Each row comes from the steps of one path. Every step used is in the known rows, and no mark comes twice. Write the path behind each row, first mark first.
Known rows
zabesup -> gipun -> lasap -> luzige -> lita: [ -3.3 -13.6  23.6  18.6 -18.8 -11.5  -3.5   4.1 -13.1   4.8   2.5 -12.7
   1.4  23.8 -37.1  -1.1 -15.6  14.3  24.4]
tege -> luzige -> lasap -> gipun: [ -5.3   6.7  15.6  -3.4 -14.2  27.1 -21.0   4.7  10.6  -7.5  -4.2  -0.8
   5.1  21.9 -44.7  17.1   3.3  36.0  21.6]
lita -> gipun -> lasap -> luzige -> tege: [-11.6   9.6  10.8  17.6  -0.4 -17.5 -38.3   3.0   7.0   1.5  27.6  -2.6
   3.3  19.9  43.0 -21.0 -21.4  -8.2  31.4]
zabesup -> gipun -> lita -> luzige -> tege: [ -8.7  -5.7   5.8  -6.7  -3.4   9.4   0.3   1.8 -16.3   2.4  14.7  -5.2
  -0.5  17.8 -42.3 -14.1  -4.8  13.9   8.5]
tege -> luzige: [ -2.5 -11.0 -12.1  -3.6  -3.8  18.1 -15.4   0.1   8.1  -8.5  -3.6  -8.4
  14.0  20.6 -50.8  14.8  12.0  30.5  17.2]
tege -> luzige -> lasap: [ -7.5  -1.2  10.3  -4.8  -5.9  16.4 -17.6   1.6   7.9  -2.5 -11.2  -2.7
   8.6  20.1 -55.2  19.6   8.4  35.7  22.9]
zabesup -> gipun -> lita -> luzige: [ -6.7  -1.2   6.8  -8.7  -7.1   9.3   8.6  -2.6 -22.3   7.2   9.9  -5.1
 -11.0  15.1 -50.4 -12.9  -8.3  11.8   9.4]
lasap -> gipun -> lita -> luzige -> tege: [ -3.9  13.2 -16.0  -0.2  -9.4  27.1 -13.6  -1.9  -9.3  -8.5  33.0  -5.0
   2.1  16.6  28.5 -20.5 -15.1   5.2   4.6]
gipun -> lasap: [  1.5  -2.8  -8.1  11.7  -3.3 -11.9  -5.6  -9.6  -7.0  15.2  -1.4 -22.0
   1.8  16.2   8.6   2.7 -22.1   2.3  35.4]
lita -> luzige -> tege: [-30.5  -8.2 -13.3   6.6  19.6  15.1   6.4   0.7   4.4 -13.8  30.4   2.5
  27.7  11.0  30.9 -14.5   1.4  22.2  22.7]
tege -> gipun -> lasap -> luzige: [ -2.1  -2.2  12.3   8.3 -20.8 -11.4   8.1   5.0 -10.4   1.8  -1.4 -14.4
  13.1  24.4 -34.0  11.9 -12.5  -1.8  24.9]
luzige -> tege -> gipun -> lita: [  0.5  -5.6 -21.8  -7.4   5.4   2.5 -11.9  13.3  -3.4  -2.0  17.4 -12.8
  32.2  29.3 -34.6   3.6   6.1   0.0   5.7]
zabesup -> gipun: [  1.2   2.6   2.2 -10.1  -2.2   3.3  17.7   8.5  -8.1  11.5   4.7  -4.2
   0.0  20.7 -75.6  10.3  -6.1   8.9  24.4]
lita -> gipun -> lasap: [ -5.4  19.5   5.6  10.3   2.6  -9.5 -23.8  -3.9  -3.4  17.9  16.4  -4.5
 -15.9  16.3  16.3 -16.4 -23.0 -11.9  32.3]
lita -> gipun -> lasap -> luzige: [ -9.6  14.1  11.8  16.2  -3.9 -18.3 -30.3  -1.8   0.8   6.1  22.3  -1.4
  -6.5  16.6  35.1 -19.9 -24.1 -10.9  31.8]
tege -> gipun: [  2.5   9.1  -9.2 -11.1  -5.8   4.5  25.9   8.0 -15.9   9.8  -0.1  -7.0
   9.0  23.4 -75.8  20.7  -1.4  -4.5  17.1]
gipun -> lita: [ 10.0   3.2 -37.6 -12.2  -0.1  -3.9 -11.6 -12.4 -27.3  15.1   8.4 -16.1
  -5.0  14.5 -19.4  -9.1 -11.0  -8.8   2.3]
gipun -> lita -> luzige -> zabesup: [-11.7   1.7 -24.6  -2.9   5.2  13.6 -18.1 -17.4 -28.3  -6.3  15.8 -10.0
  -3.8   7.7  18.6 -25.1 -11.7   5.0  -6.8]
lasap -> luzige -> tege -> gipun -> lita: [ -8.1 -12.7 -11.1   4.2  -8.9 -15.7 -19.1  13.6   4.3 -21.6  26.4  -5.4
  44.5  26.5   4.4  -2.0  -0.2   2.4  12.5]

Write each row's path
[ -5.9   5.7  -5.1  -9.3 -10.2  10.3  16.3  -3.0 -30.5   6.2   5.2  -7.2
  -2.3  17.4 -51.0  -3.0  -3.4  -2.6   1.7] | tege -> gipun -> lita -> luzige
[  1.6  -3.6  17.5   3.3 -10.4  -4.1   6.5   2.9  -7.0  13.8  -2.6 -15.3
  -4.7  20.8 -51.3   5.3 -16.5  10.8  32.0] | zabesup -> gipun -> lasap
[ -3.1  30.1   9.8  -6.9  -7.0  11.2   2.8   5.5  -3.1  11.6   8.9   2.3
  -3.7  17.8 -18.1  12.8 -18.6   7.1  30.1] | luzige -> lasap -> gipun
[-10.7 -12.4  -9.0   5.5  -6.3 -14.5 -11.6  17.6  10.9 -23.6  26.6  -2.1
  49.1  27.1   2.0   4.3   0.5   5.0  19.4] | lasap -> luzige -> tege -> gipun
[-29.9  -8.9   5.1  11.5   9.0  14.1   8.7   2.9   0.7 -12.1  22.6  -2.6
  25.2  14.9  18.9 -11.6  -0.4  20.7  22.8] | lita -> luzige -> tege -> gipun -> lasap
[ -3.5  -1.5  12.2   9.8 -18.4  -6.9  -1.9   4.2 -10.3  -6.8  -2.3 -16.0
  15.2  24.3 -28.0  10.9 -14.0  -0.2  17.6] | tege -> gipun -> lasap -> luzige -> zabesup
[-11.4 -13.5 -19.5   8.2   0.8 -17.7 -19.0  12.8  15.5 -22.7  30.4  -2.6
  49.9  23.0  26.8  -0.8  -2.1   7.6  23.7] | lasap -> luzige -> tege
[-29.6   0.4   4.3   4.7  11.3  25.7   5.3  -4.5  -8.8 -19.8  17.3   2.6
   5.8   8.1   2.7 -12.7  -6.9  23.8   9.9] | lita -> luzige -> zabesup -> gipun
[-29.8  -2.1  11.7  11.2   7.2  22.0  -0.3  -6.9  -9.0 -18.4  13.9  -2.7
   3.5   8.5  14.9 -15.0 -12.4  24.6  14.0] | lita -> luzige -> zabesup -> gipun -> lasap
[ -9.3   3.3  17.5  -9.4  -8.3   8.4   7.2  -1.8 -22.8  10.4   6.7  -2.8
 -13.2  14.8 -52.8 -10.6  -9.7  14.2  12.3] | zabesup -> gipun -> lita -> luzige -> lasap
[-10.0   0.6 -24.3  -5.3   2.1   7.3  -2.9 -16.7 -28.4   5.4  16.4  -8.3
  -5.8   7.2   9.9 -23.4 -10.5   3.4   2.6] | gipun -> lita -> luzige
[ -2.5   6.1  13.3  -5.2 -17.1  25.6 -28.8   0.8   3.8  -5.8  -4.5  -4.2
   0.8  21.4 -42.1  10.8   2.7  33.1  14.0] | tege -> luzige -> lasap -> gipun -> lita
[ -4.8 -17.2   0.1  34.0 -14.8 -22.5 -20.9  -7.5 -13.6   2.0   5.4 -19.9
  11.3  20.1  28.1  -6.2 -21.8   6.2  24.5] | gipun -> lasap -> luzige -> lita
[  7.9   7.5 -14.5 -14.5 -11.7   2.7  11.2   0.2 -29.5  13.3  -0.3 -13.0
  -1.5  22.6 -71.4   7.3  -4.2 -10.6   1.1] | tege -> gipun -> lita
[ -4.9  -9.3 -12.4  -1.2   1.3  27.4 -37.2  -0.9   8.2 -25.7  -4.5 -10.6
  17.6  20.7 -38.3  12.9  10.6  32.4   2.7] | tege -> luzige -> zabesup
[ 11.8  20.2 -24.2  -7.4 -15.6  19.1 -11.5  -3.1 -15.1   3.3  22.4 -10.1
  -7.1  18.9   0.4  -9.4 -19.3  -5.5   5.0] | lasap -> gipun -> lita
[  0.9   4.5 -12.1  -7.4   3.1  13.8 -25.2  -1.5 -16.4 -10.2   5.1 -13.7
   0.9  19.0 -40.0  -1.2 -10.4   5.0  -6.7] | luzige -> zabesup -> gipun -> lita
[  1.2  30.3   6.2  -9.4 -11.4   9.8  -7.8  -0.3 -12.7  14.1   8.1  -1.9
  -9.5  17.3 -14.4   3.3 -20.6   3.1  19.7] | luzige -> lasap -> gipun -> lita
[ -3.9   1.5  -6.3  34.1   1.4  -3.1 -25.2  -6.4 -32.3  22.2  12.1  -8.5
 -17.6  21.8  -7.3 -15.6 -13.2  -3.8   6.1] | luzige -> lita -> gipun -> lasap
[ -3.8  -3.9 -18.7  -4.8   9.7   3.5  -1.0  18.7   6.6  -5.0  17.7  -8.4
  38.5  29.1 -37.7  13.1   7.3   3.7  16.4] | luzige -> tege -> gipun
[-13.8   6.3  -8.5  -6.1   0.6   5.7  -5.2 -16.2 -28.3  10.1  11.2  -4.4
  -9.9   7.4   7.3 -20.2 -12.4   6.8   7.0] | gipun -> lita -> luzige -> lasap
